Each row was made from one walk, in order. Every step used is in the known rows, and no mark comes twice. Write each row's walk.
Known rows
vope > tubo > gorovu > vagu > gugo > kamuzi: [-15.7  13.7  20.4  29.0 -24.3  33.7   6.8  39.9  16.5  -2.6 -16.9  31.5
 -25.2 -33.1 -12.1   2.9   3.8  -1.8  10.5  16.2 -52.5  -8.5  13.2]
tubo > vope > vagu: [-17.1 -20.2  17.4   9.6 -36.1  10.8 -15.4   3.8  -2.3   3.5   6.9   1.9
  -7.5  13.6   8.8   3.7  -0.6   0.6  33.1 -41.2  -8.3  21.0  -7.4]
vagu > vope > tubo: [-23.6 -26.8 -17.5   8.6 -31.8  -1.9 -13.8  20.0  45.1 -25.8 -22.1   5.1
  -6.7 -20.2 -14.3 -24.8   5.1   9.3   4.8 -23.1 -47.8 -18.9  35.2]
sove > gugo > kamuzi: [-18.1  15.6  17.5   0.3  54.0  26.9   6.8  28.7  10.0  11.6 -23.3   9.8
 -22.6 -13.0 -13.2 -15.9 -22.5   5.6  33.1  12.3 -22.7 -55.9   4.2]
kamuzi > gugo > vagu > gorovu > tubo > vope: [  2.3  -0.9 -13.6   8.6  26.4  40.1  -1.7  10.7  14.6 -20.2 -12.2  16.2
 -29.1 -14.7   0.3 -16.8  -2.4  -7.7  14.7 -14.5 -28.7 -19.0 -12.1]
sove > gugo > vagu > gorovu > tubo: [ -5.3  12.4 -10.2  24.4  29.5  23.6  21.2  33.4  24.1  -7.5 -33.6   9.5
 -15.4 -10.6 -14.7 -16.8  -7.7 -29.0  20.3 -18.7  -9.6 -29.2 -22.2]
mosipil > rizo: [-11.2  14.8  27.8  -0.5 -11.4  10.8  30.0 -13.3  -8.2  -2.2  -9.8  -1.2
  17.2  15.3 -11.4   7.7 -32.6  -5.6  -8.5  13.9   8.4   0.7  12.7]
nudip > tubo > gorovu: [-10.1  -3.3  -2.7  29.3 -19.7  -9.1  22.0   7.2  -1.8  -1.6   1.9  14.1
 -16.8 -30.2  -1.9 -28.8  25.2 -17.3  12.5  31.9  -7.3  16.4 -22.1]
nudip > tubo > gorovu > vagu > vope: [-22.2 -25.4   3.1  33.4 -35.3   8.9   7.0  14.9   3.6   1.0  -2.4  21.8
 -28.2 -22.2   8.3 -21.0  37.7 -20.2  22.4  30.8 -21.8  21.0 -18.2]
rizo > mosipil > gorovu > vagu > vope > tubo: [ -1.7   4.8  -9.9  14.2 -33.1   6.3  -0.6 -14.4  -8.0  10.6  33.5  -6.6
 -21.5  32.9   8.8   3.6  -8.2  -3.7 -10.0  21.1   3.1   7.1  26.4]
mosipil > gorovu > tubo > vope > vagu: [-10.2 -39.1  24.1  12.3 -56.7  -9.9 -22.0   2.7 -35.9  24.8   9.5  -0.4
  -2.2  18.3  17.4   1.4  10.6 -25.0 -18.3  -2.6  25.2  11.9   0.3]
vope > vagu > gorovu > mosipil: [-14.9  22.5   9.3  -4.2 -22.3  15.3  -6.3   0.5   4.5   5.6  -9.2  19.3
  29.1  -4.9 -10.9   3.5  -3.5 -33.4   2.8 -13.0  18.8  32.8 -34.2]
nudip > tubo > vope > vagu > gugo: [-32.9 -37.0  26.1  12.6 -30.8 -25.5  -2.3  27.4   1.3  -2.2  -2.7  -2.9
 -17.2   7.0  10.5 -24.0   9.1 -16.7  38.6 -11.1 -13.2  18.0 -29.5]
rizo > mosipil > gorovu: [ 13.7  25.5 -10.7   3.4  -7.0 -12.5  13.5 -26.0 -25.5  21.9  39.3 -17.5
  -3.7  32.6   2.2   1.9 -15.8   0.4 -19.6  26.5  33.9   2.3   9.4]
sove > gugo > vagu > vope > tubo > nudip: [-24.9  15.3 -15.8  37.7  24.0  16.6  17.4  33.9  67.2 -32.4 -55.1  -6.4
 -11.8 -13.3 -20.7 -30.8  -9.0   6.1  27.4 -57.2 -29.8 -57.4  -3.8]
gorovu > vagu > vope > tubo > nudip: [-21.9 -21.4  -4.4  32.8 -45.1  24.4  -8.9  14.8  34.7 -19.6 -16.0  14.6
 -18.1  -7.5   4.4  -5.4  27.7   0.7   7.2 -22.2 -41.9   6.0  17.4]
vagu > vope > tubo > gorovu: [-18.2 -13.8 -17.7  23.2 -39.4  10.3   0.1  21.8  43.0 -19.6 -24.5  16.0
  -3.5 -42.0 -21.8 -25.7  14.2  12.7   4.2 -16.0 -50.5 -17.4  29.4]
gorovu > mosipil > rizo: [ -8.6  30.3  32.6 -11.4  -9.8  17.7  21.9 -14.5 -12.6  10.6  -8.2  -6.4
  34.6  13.6 -17.5   0.7 -29.4   6.5 -24.9  22.1  36.1 -15.5 -12.0]
kamuzi > gugo: [  5.6   8.4   2.6 -15.4  51.9  23.2  -3.0 -12.3  -1.2 -10.2 -10.4   2.0
 -10.7 -12.4   8.9 -13.1 -13.8  20.6  10.0  10.2 -10.8 -22.9   1.5]
nudip > tubo > gorovu > vagu: [-12.6 -11.4   7.7  34.6 -28.8   9.2  15.2   8.0 -10.5   3.9   6.5  21.9
 -30.9 -18.0  12.1 -13.8  31.7 -24.7  19.3  38.4  -9.8  30.6 -25.8]
vope > vagu: [-19.9  -2.1  20.9  -0.4 -15.4   6.9 -20.0  -0.7   2.2   4.3 -11.2  -0.8
  12.3  12.9   9.6   9.5  -5.0 -19.5  20.7 -24.5  11.5  27.7 -16.2]
rizo > mosipil > gorovu > vagu > gugo > kamuzi: [ -1.8  18.5  21.4   1.8   0.2   7.8   2.1   3.0 -27.8  37.3  31.0  -5.5
 -18.0  40.7   6.4  17.7 -16.0  -5.2  -7.5  43.5  14.4  -9.7   4.3]
tubo > nudip: [  1.2  23.6 -13.2  33.6 -14.1  -7.9  28.1  -4.3  21.5 -13.7 -11.1  -2.6
  16.4 -19.6 -12.6 -19.8  26.8  10.1 -15.3 -28.1  -0.3  -2.7 -12.2]
gugo > vagu > gorovu > tubo: [ -4.3  -0.6 -21.5  24.2 -15.4  16.4   1.2  25.4  23.2 -11.5 -13.0  16.1
 -12.3  -4.4 -11.2  -3.0  13.7 -45.7  -4.3 -17.8 -11.1   5.7 -20.4]

Which walk is each row?
[ -2.6  15.5  -2.3  -5.2  60.4  35.3 -11.6  -3.3  20.6 -20.6 -21.9  -1.8
 -19.9   4.6   9.8  -4.5 -21.6   7.7  18.2 -13.4  -9.2 -33.6 -11.6]  kamuzi > gugo > vagu
[ -4.3  22.0 -23.1  16.2   5.1  16.9   3.1  14.3  34.0 -19.9 -12.8  18.8
 -10.4   3.5 -14.6   8.1  -5.9 -36.8   3.7 -25.6  -8.9   2.6 -19.4]  gugo > vagu > gorovu
[-12.5  -8.5   4.0  11.8 -41.0  12.6  -3.3   6.3   3.1  -2.5   8.1  20.2
  -5.1  -1.5  -3.1   1.1   2.6 -15.7  28.7 -37.6 -17.6  33.1 -10.8]  tubo > vope > vagu > gorovu
[-37.0  -1.2  50.8 -11.0   7.2   5.2 -23.3  40.4   9.9  18.7 -31.6   2.3
  15.1   6.8  -4.2   9.7 -14.6 -15.3  26.6 -11.5 -10.8 -10.8 -21.9]  vope > vagu > gugo > kamuzi
[  1.7   8.2 -14.5   4.2  39.4  36.9  -1.7   7.6  17.1 -20.2 -20.0  15.0
 -20.1 -16.6  -0.6 -15.6  -3.5 -16.3   6.5  -3.8 -19.8 -17.9 -15.0]  kamuzi > gugo > vagu > gorovu > tubo
[-26.9 -50.1  37.8  13.1 -45.3   9.0 -20.7  48.5 -13.5  26.2  -8.2   0.6
 -10.0  -5.3   2.6 -14.8  22.6 -11.2  18.2 -10.4 -27.2  -4.7  -9.2]  gorovu > tubo > vope > vagu > gugo > kamuzi
[-27.2 -18.1   6.9  14.0 -43.7 -10.6   1.2   8.5  -0.3  -4.7  11.6  14.2
 -14.6  -2.8   1.7 -30.3  12.8 -28.3  25.8  -1.8  -2.7  32.9 -34.4]  nudip > tubo > vope > vagu > gorovu > mosipil
[  2.0  -8.4   2.6  16.3 -49.0  -6.6   0.5 -13.1 -36.8  32.9  42.3 -19.6
  -8.0  32.8  10.8  -6.4   1.7 -11.1  -9.0  10.7  28.1  18.7   3.1]  rizo > mosipil > gorovu > tubo > vope > vagu
[-25.7 -10.1  28.6  26.2 -12.1  10.7  10.9  36.8  -5.2  13.8  -6.9  25.9
 -31.7 -22.4   3.1 -13.3  25.0 -22.5  24.4  48.3 -27.2   4.6 -27.4]  nudip > tubo > gorovu > vagu > gugo > kamuzi
[-11.0  -7.1  23.3   9.1 -32.5  -5.4  -3.4  14.5 -31.5  42.9  28.3 -15.2
  -9.2  28.8   1.2  -6.9  -4.5  -8.0  -4.7  20.6  11.5  -7.8   1.4]  rizo > mosipil > gorovu > tubo > vope > vagu > gugo > kamuzi
[ -3.3  43.9   3.6  -9.1  49.4  47.6  15.1  -9.8  18.5 -21.4 -26.3  13.3
   1.6  -0.9 -11.9  -6.0 -37.8  -6.1  -0.5   2.5   1.4 -28.6 -18.9]  kamuzi > gugo > vagu > gorovu > mosipil > rizo
[-15.4 -12.1  21.5  29.7 -20.2   0.7  19.3  25.9  -8.5   7.5  -6.8  17.5
 -20.6 -18.4   7.5 -12.2  28.1 -20.8  17.7  37.5 -13.4  18.0 -33.9]  nudip > tubo > gorovu > vagu > gugo
[-20.3 -20.9  35.8   2.2 -25.2  -1.0  -9.4  27.4   0.8   8.4  -9.2  -5.2
   5.7  12.8   2.6   4.9  -4.6   6.9  32.3 -42.2 -11.9   4.3 -18.0]  tubo > vope > vagu > gugo
[ 12.4   1.8  -9.1  11.8 -27.7 -12.6  10.8 -15.6 -36.5  30.5  39.9 -19.9
  -5.7  24.5   5.5  -8.5   3.0  -8.9 -28.2  34.3  30.5   6.1   8.5]  rizo > mosipil > gorovu > tubo
[-24.6   7.4 -14.2  25.0 -20.0  27.5 -12.3  26.3  58.5 -22.4 -34.9   4.8
  -3.6 -10.8 -20.5 -12.0  -0.9  -0.3   5.3 -36.9 -23.0 -35.4  -4.1]  gugo > vagu > vope > tubo > gorovu > mosipil
[-24.4  -3.6  43.2  -8.0  -2.6  -7.8 -12.3  28.4   6.2  10.6 -31.5  -8.3
  28.2  11.8   2.1  11.6 -11.0 -12.4  19.9 -25.2   6.1   6.8 -29.2]  vope > vagu > gugo
[-19.6 -10.6  47.3  -2.4   9.1  28.3 -15.6  41.9  -4.9  22.0 -12.5  16.0
 -18.8  13.8   7.6  24.9   0.6  -6.7  16.6  23.7 -25.6 -14.6 -10.7]  gorovu > vagu > gugo > kamuzi
[ -6.0   3.6  -9.5  29.1  17.4  26.4  21.6  36.5  22.2  -8.3 -25.1  10.5
 -24.7  -8.5 -14.3 -18.5  -5.6 -20.1  28.7 -30.2 -19.7 -30.7 -19.9]  sove > gugo > vagu > gorovu > tubo > vope
[-16.8 -52.5  30.9  15.4 -53.5  -1.2 -12.2  39.1 -16.5  20.8  -7.7  -7.0
   1.4  -1.6   6.3 -14.0  25.4  -9.4  12.9 -21.6 -13.7   8.8 -15.9]  gorovu > tubo > vope > vagu > gugo
[-14.9   0.7  -1.7  29.1 -48.9   4.9   6.8  11.4   8.5  -1.8 -14.8  18.6
  21.5 -23.8  -9.0 -14.6  31.5 -44.6  -2.2 -26.8  -2.7  45.0 -27.4]  vope > vagu > gorovu > tubo > nudip
[-43.3 -34.5  33.1  11.0 -23.2 -16.0 -11.0  37.3   4.6   3.3  -3.0   5.3
 -28.2   3.9   5.8 -25.0   5.6 -18.9  43.7  -0.2 -27.3   3.8 -22.5]  nudip > tubo > vope > vagu > gugo > kamuzi
